Each row was made from one path, in order. Every step used is in the known rows, and no mark comes twice. Write each row's path.
In the rows, 128 means zero.
Known rows:
deto > nuli: [119 157 113 131 154 110 100 114 138 121 114 115 121 210 142 108 130 107
 144 129 132 108 195]
bikuv > deto > nuli: [125 135 116 145 155 113 137 109 125 146 138 115 106 204 128 112 162 155
 107 160 117 101 207]
nuli > zafi > zipi > zope > kosor: [150  73 181  77  59 176 161 141 138 134 106 124 157 100  73 142 162  88
 141 128 138 162  54]
zipi > zope: [127 124 159 141 136 116 181 110 126 123  94 115 168 134 124 139  98 114
 141 151 127 118 128]
nuli > deto: [111 136 119 118 124 101  60 126 125  93 112 105 155 138 183 139  86 175
 102 125 121  96 136]
bikuv > zafi > zipi > zope: [138  71 151 168  71 125 181 118 115 163 137 160 164 111 143 146 119  71
 133 135 127 142  86]
zafi > nuli: [154 149 119 151 150 104 100 122 132 118 106 126 124 111 142 123  90 160
 138 165 159 102 175]
nuli > deto > bikuv > zafi > zipi: [114  88 157 140  72 113  62 118 122 128 151 151 126  77 203 144 179 130
  92 109 150 132  63]
bikuv > zafi > nuli > zope: [138 139  79 148 145 146 120 128 116 124 155 139 153 104 127 125 103 107
 131 155 103 130 143]
zipi > zafi > bikuv > deto: [148 127 144 145 150 109 242 126 125 164 105 139  84 149 106 103  67 186
 101 163 116 119  82]
foren > nuli: [110 151 130 139 161 126  85 139 126 126 128 108 112 128 137 155 121 126
 153  76 147 100 211]
foren > nuli > deto > bikuv: [ 85 150 169 106 159 113  43 133 127  98 135 106 123  97 183 165 169 180
 113  53 157 108 174]
deto > bikuv > zafi: [108 143 165 161 145 125 112  96 127 130 142 141  91  87 158 126 188  84
 137 146 165 121 118]
zafi > bikuv > deto > nuli > zope > zipi: [131 117  80 132 117 134 159 137 124 144 151 123 152 201  95 117 142 141
 114 124  69 144 134]
nuli > zafi > zipi: [157 103 102  66  86 127 114 136 121 127 119 109 112 120  91 149 134  86
 139 132 143 136  84]
bikuv > deto > nuli > zope > zipi: [110 100  83 123 102 143 135 127 122 133 153 106 142 180  92 112 207 120
 119 142  80 140 190]
zope > nuli: [123 152 110 158 152 108  89 132 140 119 104 119 122  92 137 144  97 150
 141 139 159 102 138]
zipi > zope > kosor: [117 116 204 152 113 160 154 123 147 123  90 127 170 112 121 116 140 117
 143 147 143 130 119]
foren > nuli > zope > zipi > zafi > bikuv: [111 120 118 105 117 147 188 166 125 137 123 123 125 130  79 126  92 105
 159  42 100 166 120]
zafi > bikuv > deto > nuli: [147 151 112 152 167 105 157 121 129 156 137 136 118 223 131 118  95 180
 103 143 105 103 148]
zipi > zafi > nuli > zope: [144 135 103 100 149 135 196 133 127 119  98 120 121 111  85  87  91 132
 136 163 111 141 125]
nuli > zope > zipi: [113 110  91 123  88 140 108 134 124 106 117  99 158 110 102 122 161  82
 156 131 112 144 130]
foren > nuli > zafi > bikuv > deto: [145 151 113  79 178 136 156 156 108 150 165 114  97 144  82 186  92 180
 114  86 110 116 144]

Write each row's path:
[125 127 141 120 145 182 223 143 148 156 125 141 115 203  70  59 137 155
 103 132  73 153  86]
zipi > zafi > bikuv > deto > nuli > zope > kosor
[164 144 104  84 156 126 175 137 112 141 139 117 106 149  82 157  84 173
 102 158 107 118  79]
nuli > zafi > bikuv > deto
[121 122 102  98 110 133 202 141 136 132 111 128 133 209  83  81  99  85
 151  94  82 171 102]
deto > nuli > zope > zipi > zafi > bikuv
[130 153  95  82 152 128 101 142 130 107 120 101 110  96  90 167 101 131
 141 137 147 118 117]
zope > nuli > zafi
[134 105  83 154  89 147 103 135 118 124 159 141 154  84 126 131 136  92
 142 144 112 147 160]
bikuv > zafi > nuli > zope > zipi
[140 148 159 168 155 119 102 104 128 130 145 157  93  66 163 127 166 123
 131 163 179 122 144]
deto > bikuv > zafi > nuli
[141  91 117 173  75 121 104 123 121 159 143 156 119 110 158 132 129  74
 132 131 144 126 103]
bikuv > zafi > zipi
[ 77 142 171 133 151 127  45 127 118 115 175 135 118  88 204 170 168 148
 107  49 146 115 171]
foren > nuli > deto > bikuv > zafi
[104 120  81 110 103 140 103 129 132 109 129 102 156 188 104 105 174  69
 158 111  97 148 178]
deto > nuli > zope > zipi
[ 90 133 162 137 129 114  65 106 121 106 150 136 127  93 204 141 158 144
  94 121 141 115 105]
nuli > deto > bikuv > zafi
[145 150 144 131 151 109 202 131 135 141  83 137 100 153 116  97  37 138
 138 132 132 127  71]
zipi > zafi > bikuv
[149  78 153 143  80 111 178 120 125 145  98 133 169 118 123 140 118 100
 138 134 135 135  85]
zafi > zipi > zope
[121 138 167 152 135 194  94 126 144 122 152 154 127  42 125 102 217 105
 133 151 148 151 103]
deto > bikuv > zafi > nuli > zope > kosor
[142 170 111  67 176 135 121 156 118 126 140 111 111 150  92 183  60 131
 150  53 122 122 135]
foren > nuli > zafi > bikuv
[147 141 117 175 141 117 105 119 123 135 147 156 120 106 161 133  89 130
 131 164 147 108 176]
bikuv > zafi > nuli
[137 150  74 126 171 132 174 129 123 143 148 123 154 222  96 112 110 157
 105 135  64 123 118]
zafi > bikuv > deto > nuli > zope
[132 129 111 152 125 107  55 128 121 112 154 149 156 111 207 146  61 187
  88 140 123 103 165]
bikuv > zafi > nuli > deto
[102 146 119 117 134 185  90 134 152 110 120 110 154 187 105  80 178  89
 145 119 102 138 153]
deto > nuli > zope > kosor
[152 174  94  60 170 122 133 134 130 119 127 117 122 232  95 139  66 110
 140 107 107 128 112]
deto > nuli > zafi > bikuv
[130  99 161 162  88 124 107 108 127 151 145 160  94  72 158 130 207  72
 134 130 177 138  73]
deto > bikuv > zafi > zipi
[127 134 182  98 142  98 133 119 137 100  94 134  98  82 165 103 126 210
  94 143 161 126 114]
zipi > zafi > nuli > deto > bikuv
[131 146 158 116 148  95  56 118 136  89 114 123 133  78 189 137 139 214
  98 139 164 107 134]
zafi > nuli > deto > bikuv
[116 100 151 131  81 116 170 127 134 129  88 123  89 114 114  94 134  99
 154 142 154 145 145]
zope > zipi > zafi
[127  84 187 177  95 121 163 119 134 156 139 173 140  34 142 162 179  93
 132 125 171 151  45]
deto > bikuv > zafi > zipi > zope > nuli
[140 113  87 128  97 132 101 141 127 106 121 113 158  89 107 122 137 124
 150 146 123 144 159]
zafi > nuli > zope > zipi
